Each row was made from one path, in order. Every step used is in the known rows, and no mark comes twice. Write each row's path.
Known rows:
b/h: [ -3.3   9.6  -6.9  12.6  28.4 -13.1  16.7 -41.5 -21.2 -17.2  20.8  21.9
   3.5  -4.2  19.5 -28.1 -15.5 -22.6 -17.9  28.3 -11.2  13.2  -6.1 -14.1
 -32.1  27.2   9.2]
c/v/b: [ 14.8  -6.5 -32.7  21.7  10.1   1.9   0.1  -1.2   2.0 -12.1   8.7  21.9
 -29.2  42.5  29.5  -2.7  25.6   0.5 -42.6  42.7  26.5 -10.4 -12.8   5.2
  28.0   8.2  32.6]
j/h/t: [  4.4  -3.7   1.5  25.7  24.2  -2.2 -14.6 -44.2 -10.8  -7.2   6.3 -14.8
  -7.4 -10.7  16.1 -41.3 -22.3  -3.1 -34.8   4.4 -12.0 -33.1  -1.1  12.1
 -45.1   2.3   9.5]
b/s/c: [ -5.7   7.4 -12.4 -24.7  37.3  -1.6   9.6  -3.7  -9.4 -41.4   4.4   7.2
  17.9 -11.6  25.0   0.1 -21.3 -34.6 -18.5 -14.9   8.4  15.2  -6.7 -24.5
 -17.9   8.1  11.6]
v/c/h: [ 27.1   9.4 -18.6   1.6  -2.4 -19.6   0.2 -21.8  25.7  27.4  19.6  -4.8
 -15.8 -21.4  51.0 -21.6  -3.7  -6.8 -24.5   9.4  -1.9  24.2 -22.3   4.1
  -1.4  23.4   0.1]
x/s/t/h/b/v: [ 41.9 -49.6 -25.7  -9.0   7.6  -7.3  -7.8 -43.2  -6.5  12.2  46.4  17.1
 -28.2   1.7  21.0 -24.6  -1.0   5.6 -10.7  38.6 -13.2 -13.9   7.6  -3.0
 -18.2  23.3 -38.6]
s/b/v/c: [ 53.3 -21.9 -27.5   6.8  15.1 -13.6  19.2 -42.1  28.6  11.0  18.8  17.0
 -23.2  -9.3  16.7 -17.6 -16.3   7.5 -34.5  19.1 -25.4  37.4   0.1  -7.4
  29.3  23.0 -16.2]
j/h/c/v: [  7.3   1.2  -8.5  -9.4   7.8  10.2  -1.2  -9.6  28.5 -10.2  -8.3  -0.5
 -37.3 -49.1  38.2 -23.5  18.0  32.1 -34.7   9.1 -12.1  -0.6 -20.7   8.0
   6.1  13.2  45.3]
h/c/v: [ 11.8  -0.3 -12.7   4.2  13.8  15.6   5.8   2.1  22.5 -24.7 -10.1 -14.5
 -30.9 -24.0  30.8 -27.9   8.3  26.7 -23.2  13.6 -11.1  -2.2 -26.4  11.2
   6.0  18.9  39.0]
t/h/c/v: [ 10.7  -0.7 -15.8   6.6   4.6  14.5 -10.5 -10.3  19.9 -19.7  10.2 -13.6
 -32.5 -29.4  25.9 -30.8  -0.4  24.6 -25.3  15.4  -6.6  -7.3 -24.9  11.3
 -10.3  23.2   4.3]
b/v/c/h: [ 34.6  -6.3 -17.7   2.5 -10.9 -26.7   3.6 -32.5  26.9  37.9  25.2  15.7
 -35.9 -39.5  49.7 -31.2   3.3   4.8 -19.6   9.3 -20.3  34.6 -11.6   7.7
  12.4  22.8  -8.2]
c/v/b/s/j: [  1.7   3.6 -21.3 -21.8  23.6 -15.7  23.6  -2.1 -20.7 -14.0  18.1  18.0
  11.4  32.8  21.4  -9.2 -29.4 -31.2 -28.7  10.4   2.0  -5.7 -18.4  -2.0
  37.3  -0.6  68.0]
h/b/s: [  2.3   0.7 -15.4 -45.6  48.2   5.0   6.6 -20.2 -16.0   2.3  38.3  -2.9
  18.3  12.5  30.8   5.5 -13.6 -34.1   3.3  23.2  12.8  14.5 -21.2  10.6
  -7.2  13.0  21.8]
s/c: [ -2.5   0.9 -18.9   7.7  20.6   8.1  16.2  -7.2  -1.3 -49.9  -5.0   1.9
  11.3  -7.1  34.5 -10.6  -7.4 -19.8 -41.0  -4.6   6.9   1.5   0.1 -36.4
 -21.3  15.2  -4.8]
t/v/c: [ 23.4   3.1  -8.1   2.0   6.7 -18.7  16.1 -68.1  19.0  -3.2   2.7 -25.9
 -32.3 -10.2   4.5 -30.3 -20.8 -16.3 -49.7   4.9 -36.3  25.0 -35.3 -33.0
  -6.5   5.8 -36.0]
b/h/c: [-16.5  21.5 -12.6  -4.0  32.1   4.6   2.2 -27.3  13.1 -37.2  -2.5  12.3
  -6.7 -51.5  25.4 -43.6  -7.5   4.6 -16.5  22.1 -14.2  21.5 -17.4 -11.2
 -13.3  37.5  20.0]
h/b/v: [ 16.8 -34.3 -20.4  -0.5  16.4   4.7  18.3 -41.1  -1.8   6.4  36.3  18.9
 -18.0  -7.6  36.8 -19.7  14.7  -0.4 -19.8  38.0 -19.6  12.9   5.2   4.3
   7.3  19.2 -10.5]
s/c/v/j: [  1.8  -0.1  -0.1   1.5   4.4  16.8  17.3 -15.3  14.7 -23.6 -19.7  12.9
 -11.7  14.6  45.5  -5.3 -28.8   0.9 -28.1  20.0 -18.6  18.9 -18.7 -11.4
  22.9   3.7  17.2]
x/s/t/h: [ 27.6 -34.3 -11.8   0.8   4.9 -16.1 -19.9 -33.3 -18.1 -14.6  27.9 -10.8
 -19.8  29.4   6.0 -27.2 -34.5 -16.5 -28.1  16.6  -0.2 -41.0  -6.0 -34.8
 -71.9  28.0 -34.2]
t/v/j/h/b/s/c: [-10.2  15.7 -11.8 -49.3  39.1   2.4   4.0 -29.0   9.9 -15.7   4.7  17.0
   6.8 -34.5  40.9   4.2 -13.9 -27.7 -16.2  -0.3  -2.1  28.9 -21.8 -16.1
  12.8 -11.8  -8.7]
x/s/c/h: [ 24.9  10.5 -12.5 -21.4   6.0  -7.9   5.6   6.6   6.3  -5.7  10.4   9.7
  -5.1 -20.3  61.1  -9.8   2.3 -17.7 -11.8  -5.6  24.7   5.8   0.6  -3.4
 -18.0  15.7   9.9]
s/b/h/t: [ 26.9  11.9 -20.3  50.7  61.1  -6.8   0.6 -22.0 -18.0 -19.5  16.4  -4.8
   9.0  11.1  -0.5 -48.8 -38.5  -3.8   1.2  27.6   1.8 -22.1  -1.2  40.0
 -32.3  18.5   4.6]
t/v/b: [ -4.4  -0.1 -20.4  13.2  18.3 -12.6   4.7 -40.8  -6.9 -19.8  13.4  10.8
 -35.3  27.8  16.3 -23.4  16.9 -26.7 -52.3  35.5  11.9  -3.0 -20.2 -20.3
   6.7   0.3 -10.3]
v/c/h/j: [  0.6  -6.2  -1.7   0.3  -1.3  -8.5  15.5 -36.2  20.7  31.0  20.2 -20.0
  -4.6   4.9  35.4 -22.3 -15.6  -9.4 -22.2  20.8  -3.9   0.4  -8.8   8.4
   7.5  16.8   4.1]
x/s/j/h/c/v: [ 18.7   1.2  -6.0 -31.9   0.1   7.1  11.0  -5.1  22.1  -8.6  -8.4   1.1
 -28.1 -38.6  35.3 -24.1  -1.1  24.3 -32.5  -1.7 -13.4  -6.7 -16.1   5.0
  19.5   6.5  66.3]
x/s/c/h/t/v: [ 28.7  13.0   0.5  15.0  20.9 -19.0  -1.1 -32.9  -5.2 -11.3   3.5 -33.0
 -36.6 -20.6  12.0 -58.1 -13.6 -14.4  -7.8  -9.6 -12.9 -27.2 -20.7  18.8
 -38.8 -12.7 -26.6]

Which path is each row?
[ 51.0 -19.4 -25.0 -32.6  -7.5 -12.8  13.2 -60.9  24.8  27.4  19.6  20.0
 -14.4 -26.7  25.5 -11.7 -16.9   8.1 -38.8  16.1 -31.2  30.4  -2.5 -12.3
  45.3  10.0  -6.6]	x/s/j/h/b/v/c
[ 17.3   6.0 -33.1 -21.4   1.1  -0.9  -5.2   1.0  19.5 -12.8  -6.5  30.3
 -29.8  -2.1  31.9  -8.5  18.5  15.8 -44.2  27.0  21.7 -10.0 -11.3   2.9
  56.5   4.6  62.8]	x/s/j/h/c/v/b
[ 36.2 -21.7  -8.1 -18.0   4.2 -11.9  21.1 -30.8  23.6  42.1  30.1   2.0
 -16.7   6.6  30.1 -14.4 -17.6   0.5  -5.5  23.9   4.8   4.9   8.0  26.1
  30.1  19.2   7.5]	x/s/b/v/c/h/j
[ 20.8  16.0 -26.1 -46.2  37.6  -9.2  -4.0 -13.7  10.4  33.6  42.0  -0.5
   9.2 -12.7  45.7   4.2  -9.9 -22.4  14.4  17.2  13.5  31.3 -31.7  29.9
  12.4  13.7  13.5]	v/c/h/b/s
[-22.0   6.6  -4.7 -27.5  17.8   8.3  -7.5 -33.1  27.7 -21.2  -7.2   4.9
 -18.9 -66.5  41.8 -30.0   7.5  12.2 -46.7   2.2 -10.6  13.2 -11.0 -21.1
 -11.4  23.8  30.8]	j/h/c
[ 15.6  20.0 -20.7 -24.6  48.0   6.9   7.9  -8.2  16.8 -31.0   1.0  19.1
  -6.1 -35.8  24.3 -30.0 -14.5   7.7  -0.1  23.6  10.0  20.5  -6.3   7.1
   2.3  35.6  27.3]	x/s/b/h/c
[ -6.7  -8.4  12.1 -22.2  -1.2   2.2   5.5 -44.8  12.8  13.8   1.5  24.6
 -26.2 -11.6  51.5  -1.9  -9.8   3.8 -44.6  21.1 -22.9  14.0  -9.7 -11.9
   7.4  -1.5  32.9]	c/v/j/h
[ -7.1  -1.4  -7.3 -34.1  23.5  13.1   6.2 -63.7  12.5  16.5  19.5   8.1
  -9.8 -15.6  54.0  -6.0   2.8  -7.9 -34.7  38.0 -11.1  14.6 -20.3  -1.9
  11.7  -1.1 -12.0]	t/v/j/h/b
[-17.6   4.8  -4.5 -42.3  19.5 -31.1  13.3 -48.1 -12.4   4.4  22.3  26.4
  -6.3 -20.7  26.1 -16.0 -14.1 -35.2 -53.7  -3.1 -10.6  -0.3 -14.1 -22.9
  12.1 -13.5  39.6]	t/v/b/s/j/h
[  7.3 -11.6 -27.8  -2.0  23.6  15.4  -8.1 -42.4  -6.8   0.2  52.8 -11.1
  12.4  10.5  39.4  -7.0  -2.5 -16.5 -25.6  44.9  22.1  -6.3  -9.9   4.2
 -28.9  26.0 -48.5]	t/h/b
[ 28.0 -46.5 -30.7  12.7  11.2  -6.9  -6.8 -42.5  -1.2   7.7  45.5  15.2
 -24.1  -5.1  26.6 -30.2   6.2   8.0 -19.4  40.8 -20.8 -12.3  -0.3  -2.3
 -18.0  23.9 -44.5]	s/t/h/b/v
[  0.6  -6.9 -23.3 -24.7  26.8  13.7   4.1 -37.6   6.7  11.3  30.8   5.5
   6.3 -14.2  54.0   3.8  22.1  -5.1 -36.5  33.6  12.7  -0.6  -5.7   1.7
  -7.6  10.4   5.3]	j/h/b
[-23.1   3.3   0.7 -27.6  16.0   0.0 -11.2 -47.6  37.1 -18.1 -27.8   2.3
 -42.5 -61.7  35.8 -46.9 -12.8  16.7 -41.8   7.5 -40.5   4.3 -33.0 -33.5
  -2.5   9.0  16.6]	s/t/v/j/h/c
[  7.1  12.6   7.9  19.6  40.8  -5.0  13.9 -65.1  -0.3 -10.4  -1.9   0.1
 -18.7  14.7  11.4 -48.4 -57.6 -14.5  -8.3  35.1 -34.2  10.0 -25.0  15.1
  -2.4  -2.1 -18.1]	s/b/h/t/v/j
[  9.4 -10.2  -0.4  -8.8  40.8  -1.3  35.7 -34.2 -14.0  -0.1  26.4   8.0
  14.2  32.9   7.2  -9.9 -33.1 -22.9  -2.1  43.7  14.7 -10.2  12.2  13.2
  -2.2  21.1  22.5]	x/s/b/h/j
[ 24.0  10.7  -1.8 -26.9  23.5  17.5  11.2 -13.8  25.9  -9.4 -13.5  25.2
 -22.1   1.7  38.7 -13.2 -37.0  18.6   4.1  42.3 -10.7  28.5 -19.6  20.7
  42.7  17.4  41.1]	x/s/b/h/c/v/j
[ 12.7  21.8 -42.1  31.6  24.8 -12.1   1.8  -3.4  -3.1 -23.9   7.8  48.4
 -10.7   2.9  21.6 -10.1  16.7  -1.5 -23.8  39.5  22.2   7.1  -7.5   1.5
  21.4  11.6  15.0]	s/c/v/b/h
[  8.6 -11.1 -34.8 -15.4  28.2 -24.7 -25.3  13.4  14.9  -7.9  -8.3  17.4
 -36.4  -6.3   9.2 -15.5   6.9  13.3 -17.0  10.8   1.6 -24.7 -31.2 -10.5
   5.4  10.1  56.5]	j/h/c/v/b/s/t
[ -6.9  14.7 -24.7 -29.7  24.6 -10.4  13.3   4.5  -4.3 -23.4   7.6  15.3
   5.4   6.8  21.3 -19.8 -27.7 -19.0 -24.9   7.5  -0.2  -1.0 -26.1   0.0
  48.9   5.3  73.0]	h/c/v/b/s/j
[ -6.9   2.7   5.3 -12.9   5.5  23.4   9.0 -23.8  26.4 -17.6 -21.9   5.1
 -25.0  -1.1  45.6 -21.4 -28.1  16.3 -21.0  32.3 -28.2  23.9 -29.2   0.4
  30.4  14.9  35.1]	h/c/v/j
[ 17.3 -13.2   2.4  18.5  28.3  -0.8  -7.7 -51.3   3.3   8.2   8.1  15.2
 -17.7  -9.5  23.9 -39.6 -36.5  10.6 -22.4  20.5 -25.7  -7.0   8.5  25.8
  -1.1  -1.7   7.3]	s/b/v/j/h/t
[ 12.7   7.3 -13.0  14.9  24.6 -16.4 -13.5 -19.9 -14.2  -0.1   9.3   2.9
  -3.3   1.1   6.6 -32.9 -27.5  -1.5 -28.3   4.3  -3.2 -36.6 -11.3  30.0
   7.7 -17.4  49.9]	c/v/b/s/j/h/t
[  5.2  13.7 -19.2   3.9  11.2  -7.0   4.9   8.6  11.7  -8.6  13.0   6.1
  -2.1 -30.9  64.7 -17.7   8.7 -13.3 -20.2  -4.7  16.6   6.8  -5.0  -1.6
 -18.2  17.7   3.2]	s/c/h
[ 17.1  -3.6   5.1   4.3  15.6  -7.9   0.0 -38.5 -18.7  -9.1   3.1 -14.0
   5.7   1.0  11.0 -44.3 -45.6 -11.8 -33.8  -3.9 -13.7 -39.7   4.7   4.5
 -28.6  -4.9  33.8]	x/s/j/h/t
[  2.7  -2.9   3.1   3.1   1.3 -17.1  18.9 -49.9  21.5  28.5  19.7 -28.6
 -20.6  -5.8  27.4 -32.9 -11.1 -11.9 -23.5  17.6 -14.5  -1.6 -21.3   8.2
   6.2   8.2 -10.9]	t/v/c/h/j
[ -9.7   1.8 -15.7 -29.8  36.3 -14.9  -3.8 -14.3 -18.5 -10.1  26.0  25.7
  -1.1  31.7  19.2   5.2  -8.2 -42.7 -15.9  23.2  25.0  13.7 -13.8  -7.0
   8.1   9.3  35.0]	v/b/s
[-14.4  -6.3  -2.3 -21.6   5.8 -12.4  23.8 -43.6 -10.3  -5.8  15.5  12.8
   7.9 -20.8  41.6 -20.6 -16.8 -22.8 -67.0  -2.6 -19.3  -8.6   2.3 -33.3
 -11.1   4.5  43.9]	s/j/h
[ -5.0   0.1   5.8 -10.5   1.2  20.2  -6.4 -34.5  25.5 -13.4  -6.7   6.0
 -27.9  -5.9  43.0 -25.2 -33.8  15.9 -23.4  34.6 -23.1  17.9 -28.2   1.8
  17.2  16.9   6.0]	t/h/c/v/j
[ 22.0 -20.1 -13.0   4.8   8.1 -13.0  22.4 -31.9  26.8  39.4  30.8   0.6
 -14.6  -4.5  34.1 -20.3 -11.0   3.2 -12.1  26.5  -3.0   7.3   1.6  26.7
  32.0  18.7   0.0]	s/b/v/c/h/j
[ 19.5 -14.9 -33.0 -15.7  42.3 -19.2  -9.8   9.8  -3.9  12.5  21.5  -6.0
  -5.7  11.0  29.2 -16.7  -8.7  -9.9  10.3  15.2   1.8 -25.5 -32.5   6.8
 -26.7  21.4  30.0]	c/h/b/s/t
[-27.1  17.1 -19.5 -45.6  22.3  -1.9  -7.5 -19.9  18.7 -21.4  -0.6  25.2
  -4.0 -53.3  38.1 -24.7  -7.0  -3.0 -43.8   2.3   1.1  12.6 -15.4 -18.0
  31.0  11.5  57.9]	v/b/s/j/h/c
[ 41.6   0.6 -13.7  42.3   7.4 -19.8 -17.2 -31.6  12.5  23.2  13.8 -14.2
 -25.9 -22.6  21.6 -60.2 -21.1  12.9  -5.3   9.8 -23.0  -4.7 -10.4  38.4
 -11.7  11.0 -14.7]	b/v/c/h/t
[ 18.5  -4.9 -19.7  -4.9  17.8   0.0 -19.5   5.0  15.2 -14.4   6.5 -14.1
 -36.7 -24.7  12.3 -31.8 -10.3  26.4  -8.6   7.9 -11.6 -18.8 -34.5  10.7
 -15.2  20.2  18.2]	b/s/t/h/c/v
[  4.9 -10.9   5.3 -47.5   0.8 -12.9  24.2 -42.4 -13.1  -2.1  14.7  15.5
   5.6 -11.2  36.8 -12.8 -24.9 -25.3 -53.9  -3.5 -10.0 -10.8   8.1 -33.2
 -10.7   2.2  50.4]	x/s/j/h
[ -8.7   0.3  23.1  12.7  18.6   0.0   9.6 -72.7  -3.9 -14.6  -9.7 -18.4
 -26.9  21.0  14.3 -50.5 -53.7 -21.6 -25.1  22.7 -46.7   0.9 -30.0  -4.6
 -13.0  -6.8 -18.5]	h/t/v/j
